Every row comes from one small tree of marks. The marks that hang from a mark follow it in brackets, in the order of their numbers. Every link used is in the known rows. Which tree was each row made from?
Known rows
q_700{q_326 q_653{q_503}}: [ 52.3  66.3   7.5 -37.2 -11.0 -10.7   2.6  24.4   0.3  -3.7 -37.8  24.5
 -65.3  18.1  -7.8  -4.1  42.2 -33.1   7.0 -12.1  -5.8 -25.1  27.1]
q_653{q_503{q_345 q_877} q_700}: [  2.9  43.1 -12.0  11.4   0.0  25.8  -6.0  -2.0   9.0  -3.8 -13.6 -25.6
 -45.3  -3.9  19.6  -3.8 -14.1  -8.0  17.9 -23.0   6.9  28.0 -13.0]
q_877{q_503 q_653}: [ 35.3  57.9 -10.8 -40.4   1.7  17.0  46.7   9.0 -11.4 -11.4 -52.5  -2.6
 -36.9  39.9  16.6 -17.8  54.7 -46.1 -27.7  18.7 -44.0   8.7  35.6]
q_345{q_503{q_877{q_653{q_700{q_326}}}}}: [ 49.3  65.3   7.5 -29.7 -45.1  17.3  30.6   1.9 -11.3 -21.5 -81.9 -24.9
 -16.9  20.6  13.6 -14.1  17.5 -33.7  10.5 -18.5   0.1 -15.4  15.0]
q_918{q_823}: [ 32.8  43.0 -14.7 -33.9  19.3   4.6  15.5  27.2  -3.1   1.8 -39.4  18.1
 -36.0  22.8   9.4 -10.0  34.9  -6.4 -25.1   4.1   4.5  19.8  19.8]
q_662{q_653{q_823{q_503}}}: [ 28.3  51.8   1.9 -16.2  32.1  -8.2  -2.8  32.6   6.2  -4.9   0.5  33.5
 -23.3  36.3 -10.9  -4.4   7.0  14.8  -4.4   7.0   2.0   0.3  23.9]
q_503{q_345 q_877{q_653{q_823}}}: [ 27.9  39.4 -12.0  -8.3  -0.1  27.4   0.7   5.0  10.9 -18.5 -23.2   5.1
 -35.7  10.6  28.1 -15.9 -10.6 -20.3  25.4   9.3  -5.2  18.0  -1.6]
q_877{q_653{q_700 q_823{q_503{q_345}}}}: [  8.6  36.5  -4.8 -18.1  11.7  25.0  -0.6  22.5   5.6 -14.9  -7.6   5.7
 -15.2  12.9   2.5   0.9  11.6  -5.9   5.5  13.7 -11.0  11.1  -5.8]
q_345{q_503{q_877{q_653{q_823}}}}: [ 52.8  34.9   3.1 -25.1 -11.2  16.6   8.3  -0.7  -7.6 -26.3 -44.4  14.5
 -23.0  25.1  19.7 -26.3  -1.8 -22.2   8.6  -5.5  -6.3  -8.3  26.2]
q_653{q_700 q_823}: [  6.6  31.6   2.9 -26.9  26.8  24.3  15.1  16.3  10.3  -5.6  -1.2  11.1
 -28.7  28.0  13.6   4.0  13.4   3.0  -9.2   6.1  -3.9  17.6  10.7]
q_877{q_653{q_700}}: [  8.0  51.8  -5.0 -34.7  -3.1  29.6  36.3   8.6  -2.0  -6.8 -44.3 -14.6
 -22.5  25.3  15.0  -7.0  40.9 -23.1 -17.8  11.8 -22.1  26.3  12.8]
q_662{q_653}: [ 19.4  65.2  -7.4 -19.6  20.5  -1.6  18.1  23.2   6.5  -0.6 -30.2   5.2
 -35.6  42.5   9.2  -9.8  20.6   3.8 -19.7   1.6   1.3  25.3  27.6]
q_503{q_345}: [ 10.8  49.4 -11.4 -13.5  19.5  12.4   5.1  24.1  13.1   3.4 -10.2   3.4
 -39.6  28.6  24.6  -4.3   5.0  -5.7 -13.3   2.6 -11.6  30.1   3.2]
q_823{q_503{q_345 q_877{q_653}}}: [ 22.6  65.6 -12.0  -3.7 -22.0  23.3  -5.8  16.4   4.4  -2.6 -34.3  -8.6
 -27.9  10.9  14.6 -12.0   3.5 -15.7  11.4   4.4 -10.9   6.8  -5.1]
q_918{q_823{q_503{q_345}}}: [ 26.6  48.3 -22.6 -12.6  14.6   1.1 -13.0  43.5   3.1   3.4 -24.2  15.0
 -29.5   9.8  -2.9  -3.9  17.7   2.1  -9.6   6.7  11.7  13.8  -6.3]
q_345{q_503}: [ 42.0  46.7   5.8 -31.0   1.8   4.6  15.3  22.6  -4.3  -2.1 -35.5  12.7
 -24.8  40.0  17.4 -14.1  12.3  -6.9 -30.9  -8.7  -5.2   5.8  31.1]
q_823{q_503{q_877{q_653}}}: [ 28.4  67.6  -1.7 -21.7 -24.4  25.2   6.2  14.6  -4.7   0.3 -44.9  -3.3
 -24.1  26.0   9.7 -15.3  22.9 -22.1   2.2   8.0 -15.3  -2.1  14.6]
q_918{q_823{q_503{q_345 q_877}}}: [ 28.9  53.2 -24.5   2.8   5.3   5.8 -13.2  26.2   2.5   5.4 -29.0   1.5
 -31.0   1.4   3.6  -8.0  -2.6   3.7  13.2  -3.9  24.8  12.7 -12.6]
q_823{q_503{q_345 q_877{q_653{q_700}}}}: [  8.0  61.6 -12.2  -1.4 -20.8  33.8   6.7   7.8   4.6  -3.4 -37.0 -30.5
 -18.6   4.9   8.6  -3.8   2.7 -11.9  13.7   3.9  -3.2  17.4 -17.7]
q_700{q_326 q_653}: [ 44.9  76.3  10.8 -42.5  -5.0  -6.2  15.1  30.5   5.1   1.7 -44.8  17.1
 -57.5  29.3   0.9   0.0  36.8 -26.4  -3.6   2.5  -4.3 -18.5  25.2]
q_877{q_653{q_503}}: [ 31.8  47.2  -5.4 -40.6 -10.0  12.6  12.0   5.4 -11.3 -13.5 -42.6  13.8
 -40.2  17.7   9.4 -18.9  40.6 -26.7 -11.0  -0.4 -30.8  10.0  31.8]
q_877{q_503{q_345} q_653{q_700}}: [ 12.0  49.4 -23.4 -20.9   8.9  27.5  46.8   7.3  -0.5 -13.1 -42.9 -29.0
 -31.8  23.7  17.0  -3.3  35.6 -37.2 -15.3  15.1 -31.8  27.3   4.8]
q_918{q_823{q_503{q_345 q_877{q_653}}}}: [ 35.7  54.6 -22.7  -6.4 -15.9  12.1  -4.4  21.0  -2.9  -7.3 -57.5  -1.8
 -26.5  -0.3   2.8 -14.6  10.0 -14.0  13.6   7.9   9.7  10.6 -12.2]

Which tree is each row?
[ 22.8  47.3   3.9 -15.0  14.5   8.4  -9.2  40.7  13.5  -8.2   2.6  13.0
 -22.2  17.1  -6.3  18.5   7.8   5.7  13.7  -2.1   3.8 -15.1  -6.1]	q_653{q_700{q_326} q_823{q_503{q_345}}}
[ 13.6  22.6 -10.3 -17.9  11.4  21.8  -2.2   4.3   4.6 -25.3 -13.5   5.8
 -36.6   0.8   4.1  -6.5  11.3 -14.4  17.4  -3.1 -14.7  23.8  -4.0]	q_877{q_653{q_503{q_345} q_700 q_823}}
[ 22.3  52.8 -17.3   1.1  17.4  -7.3  -8.0  16.0   8.8  -8.4 -17.2   3.4
 -46.2  16.0   3.2 -12.0   2.9   0.8   3.7 -13.2   1.1  27.5  10.0]	q_662{q_653{q_503{q_345}}}
[  2.9  40.2 -11.1  -6.1  11.3  19.9  -1.7  14.8   9.3  -2.5  -9.6 -12.5
 -40.6   7.2  10.3   3.0   7.5  -5.2  -1.8 -17.0  -2.4  29.2  -6.0]	q_653{q_503{q_345} q_700}
[ 25.2  56.6  12.0 -20.0  -1.0  17.0  -2.1  24.0   5.3  -6.8 -15.0   2.7
 -21.6  17.8  -3.0  10.7   3.9  -2.9  28.7  -7.4  12.1 -31.1   7.6]	q_653{q_700{q_326} q_823{q_503{q_877}}}
[ 30.2  32.5   7.1 -37.3  13.3   5.8   3.0  16.8   1.5 -18.1 -11.5  17.8
 -36.7  15.8  -1.9   9.9  24.1  -8.2  14.6 -16.6  -6.7 -19.1  20.9]	q_653{q_503 q_700{q_326} q_823}
[ 12.0  41.0  -3.1 -13.5  34.8   8.9  19.4  15.9   9.5  -9.1 -10.6   4.4
 -27.8  33.6   2.0   0.1   6.2  12.8  -5.1   4.8   7.7  30.0   9.8]	q_662{q_653{q_700 q_823}}
[ 28.1  51.4   4.8 -36.2  -2.3   6.2   9.6  15.7  -0.8  -7.5 -32.2  -1.1
 -40.9  15.2   1.5   5.5  36.0 -17.2   2.7 -20.5  -7.6 -10.5  16.7]	q_653{q_503 q_700{q_326}}
[ 25.2  45.8 -16.6 -24.7  -7.1  14.9   0.4  11.4   0.3 -15.3 -31.8   4.6
 -42.9  10.6  15.6 -15.7  24.2 -25.0   1.1  -3.6 -27.9  25.1   8.5]	q_877{q_653{q_503{q_345}}}
[ 38.1  34.5   4.8 -20.0 -17.2  29.7  21.8  -4.8  -7.1 -24.3 -44.9  -5.0
 -14.4  17.7  15.6 -16.5  -4.8 -17.6   7.4  -7.1   1.0   4.9   8.9]	q_345{q_503{q_877{q_653{q_700 q_823}}}}
[  8.0  27.6  -9.4   9.7  15.3  24.4 -14.2  -1.7  11.2 -14.4   4.9  -6.8
 -41.5  -6.9  14.8  -1.4 -26.0  -1.6  32.7 -17.9  13.0  17.3 -10.6]	q_653{q_503{q_345 q_877} q_700 q_823}
[ 10.4  41.2 -13.6 -19.4  -4.7  26.3   8.9   2.7   1.6 -16.1 -30.8 -18.8
 -34.2   2.3  10.7  -6.4  21.3 -23.3  -0.6  -2.8 -23.8  30.9  -0.8]	q_877{q_653{q_503{q_345} q_700}}
[ 50.1  54.5  16.4 -39.8   6.1  -4.0   8.9  31.9   8.9  -8.6 -22.7  40.5
 -56.3  28.0  -0.3   1.0  30.7 -22.9   9.5   5.7   1.6 -28.5  26.4]	q_700{q_326 q_653{q_823}}
[ 15.9  30.9  -2.7 -11.6  26.8   5.5   4.5  10.2   4.1 -16.7  -5.6  14.1
 -36.5  18.5  -6.6  -2.5   8.8   7.3   5.1 -10.2   8.9  21.5  18.3]	q_662{q_653{q_503 q_700 q_823}}
[ 32.0  36.2 -19.5 -22.7  22.4  17.4  24.2  12.0   2.6 -20.7 -23.0  15.7
 -40.6  27.6  14.9 -12.7  26.2 -38.8  -5.4  20.4 -38.3  13.7  19.6]	q_877{q_503{q_345} q_653{q_823}}
[ 47.2  58.3  -1.0 -24.4 -32.4  18.0  21.7  -0.3 -11.3 -14.5 -66.7  -6.9
 -22.7  28.3  25.6 -28.2   7.7 -23.7  -5.1  -9.2  -7.9   2.5  23.3]	q_345{q_503{q_877{q_653}}}
[ 48.5  69.9  -1.9  -0.3 -18.3  -3.2 -10.9  13.1   7.7  -7.0 -35.8   2.4
 -73.3  -3.4   1.7  -4.7   1.2 -34.9  39.5 -21.4  13.1 -16.3  -3.9]	q_700{q_326 q_653{q_503{q_345 q_877}}}
[  4.0  49.4 -16.5   5.8  18.8   4.4   1.4  13.0   9.5  -8.9 -16.2 -14.3
 -42.1   9.9  -2.4  -0.1   2.1   4.7   3.8 -15.9  11.9  38.9  -3.0]	q_662{q_653{q_503{q_345} q_700}}
[ 12.7  50.4  -7.3 -13.8  14.8   3.2  15.0   8.5  -1.5  -6.3 -26.5  -6.9
 -35.0  20.8  -4.3  -4.9  19.6   0.3  -7.3 -12.2   5.2  26.0  12.8]	q_662{q_653{q_503 q_700}}
[ 20.9  45.3  -3.6  10.0  15.2  15.5 -21.2  25.0  13.9  -2.1  13.8  15.5
 -31.2  14.2  12.4  -2.1 -23.9   6.3  21.8   2.8   9.6   0.7  -5.4]	q_653{q_823{q_503{q_345 q_877}}}
[ 33.4  40.4   4.1 -40.6   6.0  13.8   2.9  22.6  -1.5  -9.4 -16.4  34.8
 -18.6  30.1   1.9  -7.1  31.3 -11.3  -5.9  18.9 -22.0 -11.7  30.5]	q_877{q_653{q_823{q_503}}}
[ 30.5  57.9   0.4  -0.7  14.9  -1.2  -7.5  22.0   4.6  -1.9  -7.8  20.8
 -24.0  28.1  -6.1 -10.6  -9.0  10.4  16.6   1.7  15.1  -2.5  14.9]	q_662{q_653{q_823{q_503{q_877}}}}
[ 43.4  59.6 -13.5 -25.1 -20.0  12.9   8.8  16.7 -11.3  -3.8 -61.8   4.6
 -21.5  10.4  -2.0 -19.3  30.4 -20.1   4.7   7.6   3.3  -0.4  10.7]	q_918{q_823{q_503{q_877{q_653}}}}
[ 27.2  60.3   8.0 -23.5  16.5  -5.0   5.9  36.1   4.5 -13.1 -16.8  17.0
 -18.3  30.7 -21.3  10.5  19.0   9.7  13.9  -2.9  10.1 -17.0  15.0]	q_662{q_653{q_700{q_326} q_823{q_503}}}
[  6.6  53.7 -15.4  -2.3 -16.8  37.5  19.5  -3.8   8.2  -7.2 -45.2 -36.6
 -28.0   7.2  28.8  -9.7   3.2 -22.4  14.4   2.2  -4.5  34.1 -16.1]	q_503{q_345 q_877{q_653{q_700}}}
[ 42.2  41.3   3.9 -10.3   1.6   6.5 -13.2  -1.0   3.6  -5.2  -7.4  25.2
 -64.3   8.3   2.0 -12.9  -4.0 -22.4  29.9  -6.9  10.4 -10.2  16.4]	q_700{q_653{q_503{q_877} q_823}}
[ 19.7  23.7  -0.6 -38.9   3.6  25.0  11.9  -1.3  -4.6 -23.2 -21.2  12.4
 -31.8   8.2   4.4  -5.4  30.2 -17.0   1.5   2.1 -19.9  10.4  16.8]	q_877{q_653{q_503 q_700 q_823}}
[ 26.7  40.5  -4.8 -21.3  11.9  14.3  -8.8  29.3   7.8 -15.4  -9.5  26.4
 -24.4  18.8   2.7  -5.1  11.3 -13.0   4.0  17.5 -16.2   5.3   1.5]	q_877{q_653{q_823{q_503{q_345}}}}
[  7.8  37.0 -10.1  -1.5  -1.2  37.6  13.8  -0.3  13.2 -17.7 -23.5 -14.0
 -28.1   2.3  24.6  -6.3 -10.1 -18.0  26.3   4.7   1.0  24.3 -14.8]	q_503{q_345 q_877{q_653{q_700 q_823}}}
[ 53.3  46.6  14.2 -40.6   4.2  -8.7  -7.8  26.4   3.0 -13.7 -16.7  46.9
 -66.3  13.4 -11.8  -1.1  28.9 -27.7  21.8  -6.3  -0.7 -33.6  29.7]	q_700{q_326 q_653{q_503 q_823}}
[ 29.0  52.6 -15.2 -21.4 -23.1  24.0  14.1  11.1 -11.7  -4.4 -62.9 -17.1
 -12.5   4.3  -4.7 -12.2  29.1 -13.9   4.0   5.1  13.6   8.7  -7.1]	q_918{q_823{q_503{q_877{q_653{q_700}}}}}
[ 11.2  40.7   7.9  -8.4  11.3  24.8  -1.9  12.6   5.7   1.9   3.3  -1.6
 -17.5  16.0   3.8   1.0  -6.0   6.2  12.6  -0.8  10.0  -6.7   2.4]	q_653{q_700 q_823{q_503{q_877}}}
[ 36.4  50.0  11.0 -27.2  17.3   2.0  -8.3  32.9   5.1   4.6   0.1  46.4
 -43.1  29.7 -12.7   2.8  15.1  -8.9  -2.1  13.5   1.8 -17.3  17.4]	q_700{q_653{q_823{q_503}}}
[ 30.3  26.1 -10.7 -21.7   9.7  14.0 -11.8   9.3   4.2 -26.3 -10.8  27.3
 -41.9   5.2  13.0 -13.3  12.3 -18.4  12.3  -0.6 -25.0  13.9   7.9]	q_877{q_653{q_503{q_345} q_823}}
